What can hang from each mark:
F: N X
V: X
A: J
C: B P Z
H: E
Y: J
N: B F K V
J: A N Y
G: B K
R: G
X: F T
Q: G
K: X
B: C X
T: H N

Every row comes from one small tree of marks. Brackets hold a mark, then the marks that hang from it, in alphabetical order. Every link used is in the known rows. Which tree was each row made from?
In the rows, 100 means zero.
Known rows:
{B {C P}}: 108 103 102 113 100  75  70  90  85  92  83 118 138  56 101 100 113  79 108  75  71 103 109 114 110  99  90  95 109 109 106  84  88  91 108
{F N X}: 118 105 104 118  67  88  66  66  99  95  91 136 135  72  70  80 118  83  94 104 118  88 116 115 131  80  66 117 129 114 128  74  99  92 121
{B {C P Z} X}: 110 112  99 116 114  70  56 102  83  85 100 102 137  27 107  93 120  69  97  69  71 117 109 121 110 111  85 106 101 107 121  62  94  91 124
{K {X {F {N V}} {T H}}}: 115  86 105 128  92  92  94  90  90 105  92 128 127  79  98 114 112 103  88 111  92  94 114 101 130  71 102  95 116 124 129  77  96  96 127
{F {N K} {X T}}: 123 103 114 124  59  95  60  71  99 102  80 140 130  78  75  77 109  86  79 113 110  76 109 118 130  83  82 115 129 134 122  64  96  98 114
{G {B C}}: 122  95  96  98  91  81  63  95 109 116  95 125 140  53 103  85 117  65 103  79  80  98 123 114  93 109  98  81 109 123 115  89 110  81  93
{F {N B K V} {X {T H}}}: 139 112 107 106  66 103  81  75  89 111  70 124 130  89  74  80 124  84  81 124 123  74 107 114 115 108  67 106 144 138 111  49 103  82 105
{G {B {C P}} {K {X {F {N V}}}}}: 120  70 103  94  91 100  80 113  94 117  95 134 137  56 104  97 125  70  93  78  84  81 104 120  82  84 101 106 100 119 116  60 102  91  93
{N {B C} K {V {X {T H}}}}: 126 115 103  92  88  96 101  99  89 129  57 105 135  69 106  90 119  82  97 120  85  85  94  99  88 143  84  95 132 142  91  58 105  73  69
{N F K {V X}}: 138 113  92  89  70 103 101  88  81 133  76 100 137  62 110  98 111  82  95 112  88  82  78  91  99 131  76 129 142 135 111  56 115  98  76
{C B}: 107 105  85  97  83  95  68  88  97  90 117 103 123  69  95  90 119  60 119  71  94  97 133 113 112 116  91  97 101 106 102  79  99  89  99
{K {X {T {H E} {N B F V}}}}: 116  95  98 101 101 103 105  96  89 112  99 115 133  91  99 119 116 102  84  94  94 103 102  88 120  95  89  86 119 119 122  71 104  83 104
{G {B X} K}: 120  77  86  83  90  89  62 112 107 123 107 131 134  41 111  87 113  54  90  67  96  86 124 125  81 108  95  86 101 128 114  62 112  87  77
{N B F}: 123 105  83  94  75  95  89  95  93 121  99 100 141  74 111  94 127  83  93  89  98 108 109 111 109 137  79  97 130 108 126  79 119 102  95
{B {C P Z} {X {T N}}}: 110 111 107 126 118  72  50 115  84  87  99 105 131  48  95 100 110  70  87  65  67 112 109 122 119 101 102  94  99 121 116  69  92  87 126
{T {H E} {N F}}: 135 122  80  88 110 103 107 108  81 117  94 118 130 100  86 120  97  96  97  51  96 108 116  95 128 110  75  70 136 125 117  75  90  73  96
{C {B {X F}} P Z}: 112 112  79 107  88  91  66  99  82  61 144  82 117  44  92  86 135  40 121  54  76 111 129 124 111 117  84 125  88  86 107  51  86 106 129
{R {G B K}}: 115  72  91  97  83  91  79 100 103 122 112 142 137  60  91  99 108  65 101  64  78  80 128 118  97 108  93  92  79 121 100  72  95  92  80
{J A {N B {F X} V} Y}: 137 120  94  81  66  98  95  79 107 126  73 116 125  94  85  98 142  89 111  96 139 112 117 133  69 112  44 129 133  85 121  37 152 108  82
{V {X {F N} T}}: 100  92 102 139  71  72  76  95 111 103  89 132 119  70  85  94  95  81 102 107  83  93 115 103 133  76 111 102 113 122 114 108  91  97 109
{Q {G {K {X T}}}}: 106  86  99 108  99  89  67  98  98 115 101 145 123  64  98 105  98  92  86  90  79  99 122 108 111  95 101  99  90 122  95  84  87  84  98
{A {J {N K V}}}: 108 121 105  92  85 110  76  78  88 109  74 119 117  77  87 121 110  80  95  92 105 101 123 118 105 106  79  98 100 102  90  65 109  93  88
{F {N {K X} V}}: 123 109 106 100  67  87  83  74  84 119  84 117 140  81  94 105 130  85  99 118 108  80  99 117 108  96  83 113 120 133 114  54 111  95 103
{B {C P Z}}: 108 103 100 113  92  71  70  94  85  87  95 112 141  48  94  96 121  74 107  71  63 108 113 119 115 106  92 103  99 108 106  76  85  92 120
{X F}: 113  97  86 126  86  80  85  91  92 106 101 125 126  61 100  97 102  87 108  93  76  98 126 111 134  91  96  95 117 118 124  87  92 109 113
{V {X F}}:  99  97  92 125  82  79  92  91 108 104  93 128 126  54  95  93  98  82 115  99  78 100 117  95 125  90  91 107 116 112 117 100  89  96  99
{K {X F {T N}}}: 103  86 105 131  99  96  92  97  94 105 105 128 128  81  97 114 107 100  90  99  79  99 112  98 137  69 105  95 106 121 132  84  95 103 120
{V {X {F {N B}}}}: 101 102  95 125  74  78  88  92 109 106  90 126 127  66  89  91 109  80 114 104  90  99 116 104 123  91  90 108 118 112 119  98  95  95 102
{T H {N {B {X F}}}}: 128 124  87 100 126  99 102 115  89 114  90 117 131  90  89 114 111  85 106  64 102 111 139 115 119 117  71  60 127 131 116  72  92  73 103
{J A}: 123  99  86 106  75  64  84  84 105 120 107 129 134  56 101 100 118  89 110  84 100 105 136 118 107 106  80  88 110 123 111  72 106 105  95
{Y {J A {N B}}}: 128 124  94  97  72  90  89  73 105 107  98 132 134  84  97 101 123 100 103  95 111 111 135 134 100 107  64  80 104 111 101  60 124 124 102
{A {J {N F} Y}}:  98 113 108  94  80 111  67  84 106 106  67 125 115  84  86 123 108  84 101  74 114 116 130 120 102  98  83 112  96  76 108  79 121  99  96

Write each row's tree:
107  90 105 125 101  95  95 104  89 108 104 116 132  78  95 110 118  99  88 104  75 101 107 101 132  83 104  99 105 122 130  75 100  96 121 | {K {X F {T {N {B {C Z}} V}}}}
114 112  79  99  88  89  64  99  84  60 140  83 114  52  91  89 129  43 111  49  80 111 126 116 108 122  89 110  89  89  95  51  83  92 121 | {C {B {X {T {H E}}}} P Z}
128 114  87  92  76  98 114  94  86 128  75 104 124  76 104  90 116  82 101 123  88  84  94  92  98 137  80  99 137 135  95  53 103  86  66 | {N B K {V {X F {T {H E}}}}}
123  95  87 102 106  88  55 108 103 124 108 140 119  47 102  89  98  69  91  78  81 100 131 118  95 109  97  94  96 124 102  80  97  82  91 | {Q {G {B {X F}} K}}
131 105  96  94  86 109 116  90  79 128  81 104 133  78 114 101 131  92  92 128  92  85  98 100  98 129  80 100 130 136 109  39 109  95  84 | {N B {K {X F {T H}}} V}
118 110 112 103  71  94  89  82 116 121  69 144 121  90  99 108 125  99 112  92 116 110 128 139  77  83  75 120 106 102 120  37 130 124  86 | {J A {N {K {X F T}}} Y}
136 124  92  96  70  96  89  77 102 112  98 127 136  85 101 102 123 103  96  92 113 113 128 133 100 113  64  87 111 109 109  59 129 129 104 | {Y {J A {N B F}}}
121 102 102 116  82  92  71 103  93 117  92 122 130  93  91 108  95  84  84  84  81  89 110 112 129 101 110  83 117 144 110  84  99  99  99 | {X {T {N F K}}}
 94 120 115  90  84 114  71  86 107 111  54 126 117  85  91 115 115  84 103  81 111 113 131 125  91 112  80 106  92  84  99  66 118  93  83 | {A {J {N {B C} K} Y}}
132  98  89 109  81 102  82  86  90 107  94 120 129  66  96  89  98  95  76  87  96  98 103  91 132 104  78 106 142 113 132  77 101  95 108 | {N {F {X {T {H E}}}}}
125 117  88 103  92  98  89 102  90 121  87 111 125  63 122  86 114  84  86  98  91 100 112 112 106 137  84  85 128 133 119  46 102  99  83 | {N {B {X F {T {H E}}}} K}
104  65  98 110  92  97  92 110  94 112  93 143 129  64 106 109 101  95  84  86  86  86 119 111 119  80 106  92 101 127 116  68  87  98 101 | {G {K {X F {T H}}}}
120 122  86  91 106  88  90 101  83 119 102  99 135  89  85 111 124  72 108  87 101  99 112 112 111 120  71  82 122 128 108  67 116  78  90 | {T {N {B X} V}}
116 111  78 108  90  91  68 104  81  60 141  84 109  52  91  89 124  46 112  51  75 111 127 116 115 116  93 113  92  90 102  52  80  99 127 | {C {B {X F {T {H E}}}} P Z}
118  88  98 104 105  94  65 108  99 115 107 141 127  50  98  94 110  76  92  76  66 103 122 115  93 101 101 107  85 114 100  77  87  83 102 | {Q {G {B {C P Z}} {K {X F}}}}
112  59  98  89  79  98  75 107 112 121 107 141 136  59 107  95 117  69  84  81  89  81 117 114  87  89 109  89  93 126 112  70 107  90  82 | {G B {K {X T}}}
113 110  99 131 126  77  59 108  86 106  85 116 130  31 116  92  99  88  91  85  75 109 114 114 123  99  95  94 117 123 140  76 100  92 118 | {B C {X F}}
132 128  97  93  69  97  91  72 103 113  91 134 136  84 102  98 123 101 101  97 109 106 131 136  95 115  63  85 106 119  99  47 122 129  94 | {Y {J A {N B K}}}
107 104 102 113  89  89  93 103 111 109  80 128 126  81  87 100  98  81 103  91  87  97 119  97 116 104  94  82 117 132  98  95  88  76  87 | {V {X {T H {N B K}}}}
110  93  98 120 105 102 106 102  92 107 102 126 125  88  98 114 109 106  89  93  84 105 114  92 133  80  97  83 115 118 129  76  91  92 114 | {K {X F {T {H E} {N B}}}}
111 110 102 109  69  71  66  89  94 102  92 113 140  79  85  94 137  74 105  91 101 101 118 134 112 108  88  98 109 112 112  77 103  91 117 | {F {N {B {C P Z}}}}
121  98  94  98 109  84  48 111  99 114 106 135 125  40 100  89 106  64  91  68  73 104 125 122  87 115  97 100  88 119  95  74  92  76  97 | {Q {G {B {C P Z} X} K}}
104  93 106 123  93  93  92  90  94 107  97 124 137  69 104 104 126 102  96 107  91 104 110 107 124  81  91 107 110 109 140  75 102 102 122 | {K {X {F {N {B C}}}}}
124 100 109 125  71  89  64  75 101  94  81 141 128  80  67  84 107  88  83 104 116  85 123 114 136  76  80  99 131 126 122  80  92  84 127 | {F N {X {T H}}}
101 100  97 128  74  76  86  91 108 104  90 129 126  63  88  93 103  81 114 102  87  97 116 103 127  83  93 110 116 114 119 100  92  96 106 | {V {X {F N}}}
119 117  95  89  69  81 100  84 116 124  71 122 118  93  84 103 138  83 131 100 126 113 127 133  66 103  59 117 117  87 106  51 142 104  74 | {J A {N B {V {X F}}} Y}
110  70 102 101  94  97  82 107 101 119 112 140 142  51  94  99 116  76  92  66  69  86 120 115  97 103  96 102  70 117 110  65  94  88  92 | {R {G {B {C Z}} {K X}}}
128 112  92  96  77  98 112  95  89 128  72 105 127  74 104  91 118  79 103 126  88  82 101  98  97 137  81 100 135 139  95  56 103  88  72 | {N B K {V {X F {T H}}}}
116  63 107  93  99 101  74 119 108 122  88 144 138  55 109  96 111  78  79  73  84  85 118 115  85  92 112  81  96 132 113  71 100  77  88 | {G {B C} {K {X {T H}}}}
140 126  98  98  69 100  87  74  98 115  90 133 136  80 105 103 113 106  93  92 106 104 123 132 101 108  67  95 112 121 108  50 123 135 102 | {Y {J A {N F K}}}
116 104  98  92  83 107 105  89  95 120  87 117 136  79 119  95 127  95  88 105  92  99 105 101 100 128  81  90 119 124 113  48 101  95  80 | {N B {K {X {T {H E}}}}}
113 112  97 130 117  73  62 109  78  87 101 105 130  25 108  91 114  74  97  72  64 116 112 121 120 102  91 110 105 108 131  63  89 101 132 | {B {C P Z} {X F}}
117 107 106 125 126  75  55 106  85  89  78 114 128  44 111 102 100  80  87  72  79 109 112 114 109 100  97  80 114 121 114  75  89  82 118 | {B {C P} {X {T H}}}
116  66  96  93  79 101  81 108 107 124 107 142 136  60 104  94 121  71  91  81  94  82 119 120  91  84 102  99  97 122 123  66 107  96  91 | {G B {K {X {F N}}}}
125  97  95 114  90  90  72  92  99 119 112 131 133  57  96  95 111  67 100  77  82  88 124 119 104 108  88 100  91 123 118  67 102  99  96 | {R {G {B {X {F {N K}}}}}}
130 102  86 123 101  87  96 110  80 111  93 124 111  97  81 115  85  94  93  85  76  91 120  97 144  85 109  67 128 141 109  85  83  86 108 | {X F {T {H E} {N V}}}
111 104  97 100  88  78  90  97  94 117  76  99 132  68  94  93 122  77 103 118  86  93  97  97 100 126  90  92 123 123  96  85 112  70  83 | {N {B C} {V {X T}}}
